Each row was made from one path, in order. Every step used is in the known rows, and no mark comes twice. Write each row's path.
Known rows
gilori-teno: [-0.22  0.03  2.72 -0.52 -0.42 -0.35 -0.13  0.65 -0.76  4.77  1.04 -1.85
  1.08 -0.29 -0.30  1.07  0.53  1.04 -0.95 -0.41  0.94 -0.58  1.95]
nisut-divi: [-2.34 -0.99  0.76  0.22 -1.21  0.12  0.19  0.36 -0.29  2.21  1.88  0.68
  0.40 -2.33 -0.74 -0.87  0.83 -0.20 -0.02 -0.63  0.46 -3.90 -0.67]
foro-teno: [-0.18  0.00 -0.30  1.65  1.38 -0.53 -0.05 -0.14 -0.66 -3.05  0.67  1.07
  0.54 -3.59  1.15  0.84  0.08 -0.87 -0.93  0.54  0.06 -0.82  1.34]
foro-teno-nisut: [ 0.77  0.29 -1.00  1.14  1.33  0.26  0.31 -0.76  0.32 -4.18  0.32  1.05
  0.50 -6.00  0.92  3.06 -1.57 -1.43  1.88  0.94 -0.79  1.16  0.23]
gilori-foro-teno-nisut-divi-guzadu: [ 4.04  1.38 -1.31  0.68  0.46 -1.98 -0.36 -0.91  0.41 -5.24  0.07  2.82
 -0.76 -4.33  0.19 -0.19 -1.07  0.95  2.90 -0.43  0.32 -2.43  1.60]
nisut-gilori-foro-teno-divi-guzadu: [ 4.25  0.98 -0.10  1.17  2.89 -2.91 -2.14 -0.13 -0.02 -7.21 -0.97  0.37
 -0.96  2.80  1.12 -3.20 -0.53  3.50 -2.62 -0.68  1.00  2.61  0.57]
teno-nisut: [-0.17 -0.23  0.29  0.02 -0.59  0.69  0.78 -0.65  0.84 -0.31  0.30 -0.89
  0.55 -3.83  0.42  2.79 -1.76 -0.85  1.72  0.48 -0.29  0.91 -0.72]
nisut-divi-guzadu-teno: [ 0.95 -0.42  1.70  3.73 -3.78  0.37  0.67  0.75  0.52  2.94  0.60  1.58
 -0.99  0.62 -2.08 -0.10  1.48  0.93  0.32 -1.72 -0.56 -4.64  1.66]
divi-foro-teno-nisut-gilori: [-3.68 -0.29 -0.43 -2.25  2.95  1.23 -0.78 -1.16  0.44 -3.55  0.30  0.03
 -0.75 -1.86  1.55  1.23  0.16 -2.54  2.18  0.83 -0.89  2.72 -1.85]
foro-teno-divi: [ 0.75  0.51  0.14  2.21  2.99 -1.04 -1.01 -0.43 -0.13 -5.62 -0.12  0.86
  0.44 -3.68  0.26 -1.02 -1.34  0.30 -1.69  0.62 -0.02  1.05  0.58]
divi-guzadu-teno-nisut-gilori: [ 1.38 -0.54  0.97  2.74 -3.10  1.06  0.75  0.31  1.67  0.95 -0.48 -0.56
 -1.38  3.48 -0.76  2.87  0.17  1.12  0.95 -1.13 -1.15  2.27 -0.61]
gilori-divi-foro-teno-nisut: [-3.59  0.95 -2.98 -3.46  2.71  0.22 -0.37 -0.94 -0.66 -0.07 -1.81  1.29
  0.12 -4.72 -0.61  0.48 -0.90 -2.28  3.26  1.05 -0.03  0.29 -0.29]
guzadu-teno-divi-foro: [-1.10 -0.33  1.96  1.61  0.42  1.59 -0.87  0.21  0.45 -1.52 -0.74 -1.15
 -0.23  1.97  0.31 -1.72  0.11 -1.09 -0.16  0.14 -1.15  0.24 -0.28]
divi-teno-nisut-gilori: [-0.62 -0.32 -0.62 -0.22  0.61  1.33  0.06 -1.29  1.45  0.61  0.66 -0.17
 -0.17 -0.61  0.20  1.53  0.28 -2.36  0.47  0.87 -0.55  2.73 -1.45]
nisut-gilori-divi-teno-foro: [-0.87 -0.01 -1.54 -3.47 -0.59 -0.56  1.24 -0.15 -0.54  3.75 -0.73  0.62
 -0.03  5.65 -1.57 -3.30  1.12  0.40 -3.68  0.77  0.64 -0.45 -0.63]
nisut-gilori-foro-teno: [ 2.51 -0.31 -1.28  0.88  1.77 -1.40 -1.47  1.19 -1.51 -5.48  1.81  0.04
  0.40  2.75  3.22 -1.25  0.86  0.93 -2.63 -0.18  0.81  1.33 -0.84]
teno-nisut-divi-guzadu: [-0.66  0.30  0.83 -0.18 -1.80 -0.40  0.81 -1.40  1.71  1.65 -0.24  1.36
 -1.00 -4.56 -2.28  0.91 -0.91  0.53  3.33 -0.92  0.22 -2.59  0.32]
guzadu-teno: [ 1.43 -0.86  1.17  3.98 -2.40  1.40  0.54  1.44 -0.23  0.81  0.96 -0.58
  0.63  1.73  0.85  1.59  0.95 -0.38 -1.28 -0.30 -0.98 -1.03  0.51]
gilori-teno-nisut: [ 0.50  0.43  2.26 -1.36 -0.31  0.21  0.41  0.01  0.20  3.68  0.83 -1.86
  0.99 -2.49 -0.78  3.05 -1.21  0.43  1.62  0.00  0.30  1.27  0.67]
gilori-divi-foro: [-5.21 -0.01 -0.82 -4.37  0.66  0.09 -0.44  0.08 -1.13  5.10 -1.47 -0.65
  0.33 -0.45 -0.67 -2.24  0.72 -0.98  0.78  0.22  1.15 -1.83 -0.05]

Write each row's path
[ 3.75  0.20  2.58  2.20 -4.01 -0.58  2.46 -0.07  0.72 -1.29 -1.31  0.10
 -1.08  4.26 -0.64 -0.24  0.24  2.31 -2.00 -0.39 -0.93 -2.68  2.39]	divi-guzadu-teno-foro
[ 1.43  0.45  0.91 -0.31 -0.55 -0.27  1.71 -1.45  0.52 -1.64 -0.13  0.54
  0.07  0.19  0.17 -1.68  0.37 -1.11 -2.30  1.73 -0.17 -2.30  1.55]	divi-teno-foro
[ 3.84  0.54 -1.26  1.16  1.85 -1.55 -0.96  0.57 -1.62 -6.09  0.84  0.67
  0.92 -1.16  2.94 -0.56 -0.12  0.37 -1.38  0.57  0.52 -0.74  1.44]	gilori-foro-teno
[ 0.51  0.28 -0.45  0.31  0.35  1.09  0.64 -1.81  1.45  0.11 -0.17  0.50
  0.24 -4.65 -0.18  2.23 -0.78 -3.04  1.84  1.58 -0.73  0.50  0.89]	divi-teno-nisut
[-5.32 -0.09 -2.21 -3.58  2.90 -0.18 -1.35  0.25 -1.67  2.07 -0.59  0.56
 -0.11  1.82 -0.04 -2.49  1.78 -1.01 -0.49  0.11  0.75  0.48 -1.06]	nisut-gilori-divi-foro-teno
[ 1.37  0.18  3.72 -1.81 -1.32 -1.10  1.69  0.32 -0.61  2.54  0.62 -1.87
  0.69  2.52 -0.53 -0.68 -0.11  2.37 -2.66  0.20  0.74 -1.50  1.68]	gilori-teno-foro
[ 5.63  0.08  0.26  2.19 -2.44  0.07 -0.09  1.02  0.90 -2.18 -0.08 -0.87
 -1.05  5.78  1.30  1.13  0.04  2.18  0.48 -1.14 -0.46  2.35 -0.59]	divi-guzadu-teno-nisut-gilori-foro
[ 1.72 -0.97 -0.02 -0.19  0.03 -0.56 -0.98  1.33 -0.93 -1.52  1.68 -1.91
  0.57  4.92  2.77 -1.42  0.97  1.60 -2.58 -0.55  1.16  1.33 -1.50]	nisut-gilori-foro
[ 5.31  1.61  0.09  1.71  2.69 -3.09 -1.57 -0.71  0.03 -8.00 -1.72  1.04
 -0.41 -1.41  1.00 -2.57 -1.34  2.83 -1.21 -0.10  0.77  0.38  2.65]	gilori-foro-teno-divi-guzadu
[-6.54 -0.87 -1.08 -5.04  0.96  0.27 -0.90  0.57 -1.10  5.88 -0.53 -1.29
 -0.06  3.89 -0.69 -2.47  1.83 -0.37 -0.49 -0.33  0.99  0.20 -1.97]	nisut-gilori-divi-foro
[ 0.60 -0.67 -0.07  3.29 -2.73  1.94  0.89  1.00  0.55  1.42  2.00  0.96
  0.04 -1.17 -1.11  1.72 -0.26 -1.20  2.16 -0.73 -1.41 -1.91 -1.57]	guzadu-teno-nisut-divi
[ 2.39 -0.44 -0.63 -0.70  0.13 -0.04 -0.54  0.85  0.08 -3.10  1.36 -1.82
  0.42  2.73  2.46  0.46 -0.74  0.89  0.06 -0.23  0.48  3.14 -2.44]	teno-nisut-gilori-foro
[ 2.55 -0.03  2.00  3.20 -3.35  0.28  0.78  0.40  0.64  1.35 -0.90  0.12
 -0.80  1.47 -0.45  1.36  0.85  1.16 -0.59 -1.00 -0.66 -1.86  2.47]	divi-guzadu-teno
[ 2.89 -0.58  1.72  2.77 -3.03  0.49  2.15  1.05 -0.27 -1.55  0.64 -0.48
  0.12  4.36  0.52 -0.33  0.06  0.81 -2.82  0.22 -1.15 -2.07  0.32]	guzadu-teno-foro
[-3.35 -0.35  2.09 -1.79  2.39  0.23 -1.30 -1.05  0.46 -1.53 -1.06 -1.47
 -0.15 -1.45  0.49 -2.34 -0.50 -0.84  0.10  0.65  0.13  0.31 -0.35]	teno-divi-foro
[ 1.86 -0.34  0.16  2.84 -2.05  1.99  1.07  0.70  0.78 -0.43  0.58 -0.53
  0.33 -0.39  0.29  3.52 -0.86 -1.11  1.38  0.06 -1.50  0.89 -0.53]	guzadu-teno-nisut
[-0.55 -0.35 -1.14  0.55  1.63  0.48 -0.14 -0.32  0.26 -3.57  1.17  0.49
 -0.04 -1.68  1.00  2.51 -0.65 -0.83  0.24  0.29 -0.72  3.23 -1.88]	foro-teno-nisut-gilori
[-5.94 -0.45 -1.71 -5.33  0.93  1.08 -0.41 -0.23 -0.19  4.63 -1.04 -1.26
 -0.31  1.99 -0.76 -0.91 -0.06 -1.09  2.33 -0.05  0.51  2.23 -2.92]	teno-nisut-gilori-divi-foro
[-1.55 -0.69  0.01  0.33 -1.28  0.91  0.72 -0.40  0.70  1.03  1.55  0.69
  0.28 -4.42 -1.06  1.05 -1.14 -1.03  2.59 -0.30 -0.28 -1.86 -1.39]	teno-nisut-divi
[ 3.16  0.35  1.23  2.98 -2.87  0.87  1.29 -0.30  1.57  0.33 -1.11  0.10
 -0.86 -0.72 -0.81  3.38 -0.76  0.42  2.08 -0.51 -1.21  0.05  1.44]	divi-guzadu-teno-nisut
[-4.02  0.09  2.62 -3.80  0.03  1.00 -0.40 -0.72  0.42  4.90  1.29 -0.80
 -0.22 -3.37 -1.54  0.45  0.30 -1.55  4.32 -0.20  0.05 -2.03 -0.43]	gilori-teno-nisut-divi-foro
[-0.41  1.02 -2.82 -1.66  1.16 -1.32 -0.01 -0.56  0.21  1.43 -1.90  1.78
 -0.95 -0.64 -2.18  0.61 -0.66  1.55  0.95 -0.60  0.47  2.21 -0.18]	foro-teno-nisut-gilori-divi-guzadu
[ 2.46 -0.35  1.35  4.09 -0.56  0.76 -0.25  1.15  0.20 -1.25  0.15 -0.75
  0.49  2.03 -0.15 -0.57 -0.57  0.67 -2.09 -0.33 -1.05  0.92 -0.14]	guzadu-teno-divi
[-3.23 -0.02  0.30 -1.03  2.49  0.34 -0.70 -1.09 -0.67 -3.10 -0.10  0.61
 -0.14 -3.77  1.61 -0.16  1.01 -2.54  0.87  1.06 -0.25 -1.44  1.05]	divi-foro-teno
[ 4.58  0.99 -0.68  1.78  3.50 -2.02 -1.68  0.34 -1.03 -8.35  0.13  0.49
  0.66 -1.30  2.05 -2.51 -1.63  1.31 -2.10  0.56  0.70  1.18  0.73]	gilori-foro-teno-divi
[-1.11  0.83 -2.48 -1.35  0.32 -0.11 -0.05 -0.45 -0.60  5.61 -1.06  1.17
  0.79 -1.57 -1.80 -1.32  0.80 -1.59 -0.99  0.97  0.97 -1.63  1.45]	gilori-divi-teno
[-1.13  0.60 -0.71 -1.91 -1.27 -1.82  0.47 -0.21 -0.31  5.92 -2.29  0.51
 -0.13 -0.38 -2.43 -1.02  0.16  2.25 -0.18 -0.78  1.52 -2.06  2.03]	gilori-divi-guzadu
[-3.18 -0.93 -1.64 -2.27 -0.30 -0.37 -0.34  1.52 -1.31  6.04  0.23 -0.76
  0.68  3.90 -0.99 -1.54  0.73  1.42 -2.29 -0.84  1.37  0.88 -1.87]	nisut-gilori-divi
[-2.34 -0.23 -2.60 -2.12  0.51  0.17 -0.45  0.01 -0.61  6.25 -0.32  0.51
  0.55  2.75 -1.58 -1.91  1.88 -0.83 -2.28  0.17  0.91  0.55 -0.49]	nisut-gilori-divi-teno
[-3.50 -0.51 -1.81 -2.22 -0.72  2.32 -0.30  1.20 -0.12  4.91 -0.75 -0.96
 -0.49  5.54 -0.80  0.06  0.68 -1.26  1.80 -0.54 -0.98  2.25 -2.96]	guzadu-teno-nisut-gilori-divi-foro
